Each row was made from one small tree. The marks that hang from a mark follow it in brackets, in the order of their numbers. Every link used is in the known rows. Write each row's tree.
Known rows
j_292{j_584 j_713 j_728}: [-23.3 -19.7   7.6  -0.8  -3.3  -1.1 -37.1  -5.1  16.6  11.8 -12.3   2.6
  -2.2 -21.2 -20.5   4.2   8.8   6.0   2.3  19.6  -2.8   2.8   6.2  21.5
 -23.8   8.0  -7.4  -6.1]
j_879{j_26{j_292{j_584 j_766{j_571}}} j_189}: [-12.8  25.2  -2.5  22.8 -13.0 -11.3 -11.5 -27.8 -26.5  15.0 -16.4 -19.8
  31.1 -23.1  27.6  -7.1   5.3   9.7  -3.0 -58.3   8.2 -46.6   3.1  14.0
  49.0 -13.3 -25.5   1.2]
j_713{j_292{j_584 j_728 j_766{j_571}}}: [  0.3  -8.5  -7.0 -14.3  22.7  18.5  18.0 -20.9  40.6  13.2 -18.3  32.1
  15.2  39.0   4.9 -11.6   2.3  15.6  -8.3   5.8  18.6  22.1  11.6   7.1
   4.7  11.5  -5.9 -29.4]
j_728{j_292{j_584 j_713 j_766{j_571} j_808}}: [ 19.7  10.5 -45.3 -11.0   9.5   1.0  -6.6  12.7  34.4   5.6  33.6 -20.5
  -6.8 -10.1  -7.5  -5.9  14.8 -17.3  11.1  35.0  13.8  22.5  20.6  -1.0
 -23.6   1.1  35.7 -19.0]
j_879{j_189}: [-14.8 -10.6  12.2  11.4 -40.0 -15.0 -23.8 -10.9 -36.2   0.5 -30.4   7.2
  -3.5 -27.5  27.9  -4.3  10.5   1.6  16.2 -46.1 -29.2 -24.2   6.6   7.8
  32.9   5.8 -30.6  19.8]
j_26{j_292{j_584 j_713 j_728}}: [-17.6   2.0  17.8  -2.3   3.5  -4.1 -19.1  23.4  10.5  21.0 -10.7 -11.4
  -1.0  -2.6 -15.2 -14.3  -4.3   9.3 -13.4   5.3  -2.4  -6.2  -1.6  -6.5
 -10.6  12.4  -3.8   8.6]
j_766{j_292{j_713 j_728 j_808}}: [  8.3 -13.9   6.9   3.8  -3.3   0.7  -1.0   9.3 -20.6 -13.8  17.7   3.7
 -35.9 -12.5 -25.4  23.7   2.4  -4.6   1.8  36.8 -14.2  16.0  -8.1  -9.3
 -35.3   5.2  15.5  16.9]
j_713{j_292{j_584 j_728 j_766{j_571} j_808}}: [  4.3 -12.2 -14.1 -24.2  33.3  15.3  28.3 -18.8  35.1 -11.3   9.3  31.5
  13.0  43.4  -0.2   0.2  -9.7  16.1 -10.3  17.5  20.5  32.2  -2.5  -6.8
  -5.8   1.2  -1.0 -24.7]
j_713{j_292}: [  1.6 -15.8   6.4   3.0  -4.8  -7.4   3.0  14.6 -21.0  -8.1 -15.8  27.9
 -18.2  11.2  17.4 -19.7  -7.6   4.5  -3.8  -9.4 -21.0   8.6   9.3  -1.3
  16.3  12.0  -5.9   6.9]
j_766{j_292{j_584 j_713} j_571}: [ 25.0  -7.3 -21.6  32.1   5.6   3.9  -8.8  15.5  -8.5  18.6  16.7 -36.8
  -7.8 -25.6 -35.0  -0.4  32.9 -11.0  10.9  39.9   5.9  13.2  18.1  31.6
 -25.8   4.1  38.3 -28.1]
j_879{j_26{j_292{j_766}} j_189}: [-16.4  23.8  12.3  17.3 -28.5 -13.9 -11.8 -23.0 -39.9   9.1 -31.9  -3.6
  15.4 -24.0  39.5  -5.2  -4.3   5.9  -3.4 -69.7 -10.0 -51.4  -2.7   2.2
  56.0  -8.6 -34.5  22.7]
j_189{j_879}: [-11.5  -7.9  22.2  17.0 -40.2 -12.7 -15.9  -8.3 -35.5  -3.8 -25.3   5.1
  -3.4 -26.8  28.2  -6.9   0.2  -4.1  12.3 -46.8 -21.4 -31.6  10.2  15.0
  37.3  -0.7 -22.5  14.2]
j_26{j_292}: [ -0.2   5.8  29.9   7.3 -18.2  -5.8  -3.4  39.7 -14.8  11.5 -24.4  -6.8
  -8.0  11.2  14.2 -33.9  -9.9  -5.7  -6.5 -31.5 -20.8 -16.8  -3.8 -18.6
  20.1  17.5  -8.9  24.0]
j_26{j_292{j_584 j_766{j_571} j_808}}: [ 10.5  10.3  -6.2  -9.3  15.3   5.2  20.5  19.4  25.0   7.5   8.2 -17.6
  22.8  29.0   0.0 -24.9  -8.6  -5.5  -5.7  -5.1  13.5   7.9 -11.2 -12.4
   8.3   1.1   8.0  -9.1]
j_591{j_728{j_292{j_766{j_571} j_808}}}: [ 16.9  11.3 -22.1 -19.2  -8.7   2.4  17.4  20.7  36.1  -8.5  10.0   5.4
 -39.7  17.0  23.9 -13.4  14.0   2.8  36.9   9.5 -15.1   6.2   7.3 -28.7
  -2.9  31.9   1.6   0.3]
j_591{j_728{j_292{j_584 j_713 j_766}}}: [ -5.5  10.1 -32.3 -12.3  -6.1  -7.8  -8.5  14.3  41.6  13.5   3.4  -4.2
 -42.6 -17.8  12.0 -13.8  27.2   1.5  34.7  26.0 -16.7   8.4  22.5   2.1
  -7.5  31.2   4.9  -1.3]
j_879{j_26{j_292{j_713 j_728 j_766 j_808}} j_189}: [-18.2  20.0   7.2   1.1 -16.0  -7.1 -14.8 -26.8 -32.1  -4.4 -11.8   2.7
  13.2 -21.5  20.1  20.4 -17.0  15.5 -10.7 -41.9  -1.7 -37.7 -15.8 -10.8
  30.9 -15.1 -30.5  20.5]
j_571{j_766{j_292}}: [ 23.7   2.8   7.5  21.1 -11.4  10.1   8.8  24.3 -19.3  11.4 -13.5  -8.7
 -13.5   8.9   0.0 -10.8  25.4 -21.7  13.5   3.8  -6.1   5.2  13.2   5.8
  -3.0   3.9  16.3  -8.2]
j_292{j_584 j_728 j_766{j_571} j_808}: [  1.5 -10.4  -5.5 -23.5  17.2  22.4  14.5 -26.9  55.1  -4.0   1.8  12.1
  28.0  37.3  -6.2   3.7  -1.1   2.3   4.4   7.8  25.0  18.5 -11.4  -2.4
 -13.9   0.0  -7.2 -25.5]
j_766{j_292{j_584 j_713 j_728 j_808} j_571}: [ 20.9 -11.0 -13.9  11.2  19.0  10.2   3.1   2.8   1.5  -3.6  36.6 -21.4
  -9.8  -5.5 -43.2  19.6  16.9   2.8   4.0  52.4  14.9  22.7  -0.2   6.4
 -47.2  -0.2  30.1 -20.2]
j_584{j_292{j_808}}: [  3.7 -13.3   8.7  -8.7   2.4 -17.7   5.1  26.4 -23.8 -25.4   6.9  12.9
  -9.9  -1.3  -4.9   6.8 -22.8 -14.9  -9.7  11.2 -24.4  15.2   0.6  -0.5
  -6.9  -8.3  14.2  21.4]

Which tree is each row?
[-17.8  19.1  20.5  28.0 -31.7 -24.0 -21.3  -9.2 -62.5  -1.1 -21.0 -11.3
   5.3 -33.6  34.0  -6.5  -5.3  10.2  -4.6 -69.6 -18.3 -57.6  -3.6  -1.9
  50.4  -8.7 -34.4  30.4] -> j_879{j_26{j_292} j_189}
[-20.8  16.6  16.8  11.3 -12.7 -12.6  -1.0 -31.4 -26.1  -9.1  -3.3  -1.9
  16.8 -17.6  26.6   5.0 -17.7   8.7  -8.7 -49.7   7.5 -44.4  -6.9   2.6
  38.5 -20.9 -26.7  15.0] -> j_189{j_879{j_26{j_292{j_584 j_728 j_766 j_808}}}}
[ 17.5   2.9  19.8  12.8  -9.4  17.5  10.4  14.3  -6.6  12.0 -18.5   3.6
 -12.5  19.3  -3.2  -2.8  22.4 -12.3   8.3   4.1  -0.8   3.9  10.6  -3.7
 -11.8   8.2   6.9  -6.4] -> j_571{j_766{j_292{j_728}}}
[-15.9  21.7   2.6   6.3  -2.2  -6.7  -1.5 -37.1 -18.1  -3.0  -1.1  -8.1
  30.8  -8.2  21.2   9.3  -7.0  20.5  -8.7 -47.0  16.4 -39.3 -13.0  -6.7
  31.5 -17.6 -31.4   6.4] -> j_879{j_26{j_292{j_584 j_728 j_766{j_571} j_808}} j_189}
[-19.1  14.1  11.1  32.4 -22.1 -23.5 -25.5 -10.0 -50.9   0.4  -4.6 -21.6
   8.3 -49.5  17.1  -2.5  -7.1   4.6  -3.8 -43.6  -3.9 -50.3   6.4  22.9
  38.9 -19.4 -14.7  11.4] -> j_189{j_879{j_26{j_292{j_584 j_713}}}}
[  3.9   7.4  -4.3 -21.8  22.4  16.7   7.5  10.8  40.9  14.6   5.3  -9.3
  22.1  26.6 -18.4  -4.0 -10.9   6.3 -12.3  17.9  20.7  14.1 -13.0 -14.7
 -14.3   3.5   8.5 -17.7] -> j_26{j_292{j_584 j_713 j_728 j_766{j_571} j_808}}
[ 15.0  -7.4  -4.4 -31.4  16.3  16.6   7.5   5.0  28.5  -1.0  -8.0  23.0
  13.3  20.7 -22.2  27.1 -19.4  -5.9 -14.6  35.7   2.8  30.5   1.3   2.4
 -23.3  -6.2  22.3 -16.6] -> j_584{j_292{j_713 j_728 j_766{j_571} j_808}}
[ 13.7  -2.3  -7.4   6.2  13.2  10.2   5.3  12.8  -4.0   0.2  20.4 -11.5
  -9.3   0.5 -26.6  13.9  20.5  -9.3   6.5  40.9  10.9  22.5   3.1   5.1
 -35.4  -8.9  22.6 -17.1] -> j_571{j_766{j_292{j_584 j_713 j_728 j_808}}}
[ 21.5  -5.4  -6.7 -18.0  10.2   5.7  20.3  13.4  12.8  -7.7  -5.3  15.2
  13.8  23.6  -2.6   6.9 -17.1 -17.8  -7.2  12.3  -4.4  25.0   3.9   4.0
   0.4  -8.3  22.2  -8.2] -> j_584{j_292{j_766{j_571} j_808}}
[ 31.5  -9.8  -0.5   8.9   3.6  18.1   5.6  12.7  -7.5  -6.4  19.6  -8.4
 -17.5   5.5 -34.4  22.2   9.7  -0.2   3.9  39.8   3.2  17.1  -3.7  -9.4
 -40.3   6.8  26.0 -13.5] -> j_766{j_292{j_713 j_728 j_808} j_571}
[-20.7 -22.0  13.1 -11.1   6.7  -7.0  -5.5  -9.3   9.9 -25.2  16.0  10.7
  -4.2   6.6  -7.6   4.2  -6.8   7.4   0.9   5.4  -0.6   7.1 -15.0  -8.8
 -21.2  -1.9 -17.2  12.4] -> j_292{j_584 j_728 j_808}
[ -1.8   8.6  25.4 -27.8  -1.7  12.2  20.0  12.1  23.9   1.3 -17.9  18.2
   3.6  43.0  11.0 -12.0 -25.5   2.0 -13.7 -19.6  -2.5   1.7 -22.2 -40.0
   7.4  12.5 -15.3  19.6] -> j_26{j_292{j_728 j_766 j_808}}
[  7.5 -12.2 -11.2 -19.4  10.7   2.6  25.1   0.3   1.5 -19.0  -2.3  37.7
  -6.8  28.4  18.2  -7.1 -18.1  -1.4  -5.3   2.8  -9.2  28.2  -4.7  -9.3
  14.7   0.7  -0.2   1.5] -> j_713{j_292{j_766 j_808}}
[-22.2  12.1  16.4  19.0 -14.1 -19.4 -17.2 -17.7 -44.0 -14.0   8.6 -11.5
   7.1 -36.6  12.2  11.8 -17.3  13.1 -10.0 -35.6   1.3 -44.9  -5.4   7.2
  25.2 -23.5 -19.5  15.5] -> j_189{j_879{j_26{j_292{j_584 j_713 j_728 j_808}}}}
[-22.7  -9.3   9.1 -14.7  -0.5  13.1  -3.6 -31.1  53.1  19.7 -34.0  21.5
  15.9  15.6   7.5  -8.6   8.3  -1.6   4.6  -9.3   9.1   4.9   3.1  14.1
   3.2  13.1 -21.1  -7.6] -> j_292{j_584 j_728 j_766}
[  3.5 -13.0  -8.9  19.6   6.3 -17.5   8.6   7.8 -26.9 -17.8  37.0 -17.4
 -26.9 -21.8 -15.1   1.4  13.3 -12.5   8.8  26.1  -9.4  16.2  -2.5   6.7
 -19.2  -4.5  20.3  17.5] -> j_766{j_292{j_584 j_808}}
[  4.7 -15.0 -21.1  19.2   9.2 -15.4  -5.4  12.4 -27.0 -12.4  40.3 -23.6
 -27.6 -38.8 -32.1  13.4  14.6 -12.6   6.5  48.3  -9.6  23.9   0.0  17.5
 -31.9  -7.4  33.0   7.4] -> j_766{j_292{j_584 j_713 j_808}}
[-10.6   4.9   1.0 -24.3  17.5   6.5   2.7   8.7  32.7   9.8   3.3  -1.1
  10.1  15.5 -13.6  -2.6 -16.2   3.9 -14.4  16.4  10.3  13.6 -16.3 -14.7
 -10.8   2.3   1.4   2.3] -> j_26{j_292{j_584 j_713 j_728 j_766 j_808}}
[ 17.5  -0.6  -9.2  16.1   8.7   1.2  15.4  19.0 -17.1  -5.4  21.7 -18.9
  -7.4   3.0 -12.1  -1.7  22.2 -18.3  12.0  23.6   5.2  18.2   4.7   7.2
 -17.3 -10.9  23.3 -10.3] -> j_571{j_766{j_292{j_584 j_808}}}
[ 14.0  -5.7   8.0 -28.9  13.4  15.2  23.1   0.1  28.8  -7.4 -12.6  29.0
  15.1  37.8  -6.0  16.5 -20.7  -6.2 -13.3  13.0   2.7  22.2  -0.9  -8.3
 -10.9  -2.3   9.4  -6.7] -> j_584{j_292{j_728 j_766{j_571} j_808}}
[-26.0  18.3  -2.3   2.6  -4.2 -13.3 -16.7 -34.8 -25.3  -2.3   1.5  -8.4
  20.6 -30.8  13.3  19.6 -10.1  18.7 -10.9 -31.7   8.1 -33.5 -13.2   2.1
  25.0 -21.1 -26.8  14.5] -> j_879{j_26{j_292{j_584 j_713 j_728 j_766 j_808}} j_189}
[ 10.0  -5.7  20.7 -15.5 -16.0  35.8   5.2 -17.0  51.5  22.4 -53.3  27.6
  20.6  45.0  12.1  -8.3   4.2  -2.8   7.2 -21.8   7.6  -0.7   2.1  -4.0
   8.1  22.8 -18.2 -21.8] -> j_292{j_728 j_766{j_571}}
[-13.4  13.8   5.7   1.4   7.4  -3.8  -9.5  -8.9  -2.8  -3.3   0.6  -5.9
  12.7  -5.7   0.4   2.9 -17.0   3.8 -15.6 -10.8  10.1 -19.2 -15.8  -1.5
   6.1 -13.1  -8.0   8.4] -> j_879{j_26{j_292{j_584 j_713 j_728 j_766 j_808}}}
[ 28.4 -10.2 -28.1  23.4  15.0   1.1   2.0  17.0 -14.1  -5.0  44.4 -36.0
 -10.0 -20.1 -40.0  10.7  22.5  -9.4   9.5  51.1   7.8  23.3   4.5  18.0
 -36.7  -6.5  41.8 -22.4] -> j_766{j_292{j_584 j_713 j_808} j_571}
[-10.6 -14.0  -9.9 -27.0  29.0   3.9  23.9 -21.3  26.9 -15.8   7.4  39.3
   1.4  31.4   6.0   1.7 -14.4  14.0 -11.5  15.3   9.3  32.1  -5.6  -6.8
  -2.6  -1.0  -6.6  -4.3] -> j_713{j_292{j_584 j_728 j_766 j_808}}
[ -2.1   5.0 -23.3   8.5  -8.3 -19.6 -32.5  24.5   3.6  11.9  18.1 -21.5
 -30.5 -39.8  -2.7 -18.0  20.1 -13.5  10.7  22.6  -9.7   2.8  32.0   6.5
 -20.5  10.0  22.8   6.3] -> j_728{j_292{j_584 j_713}}
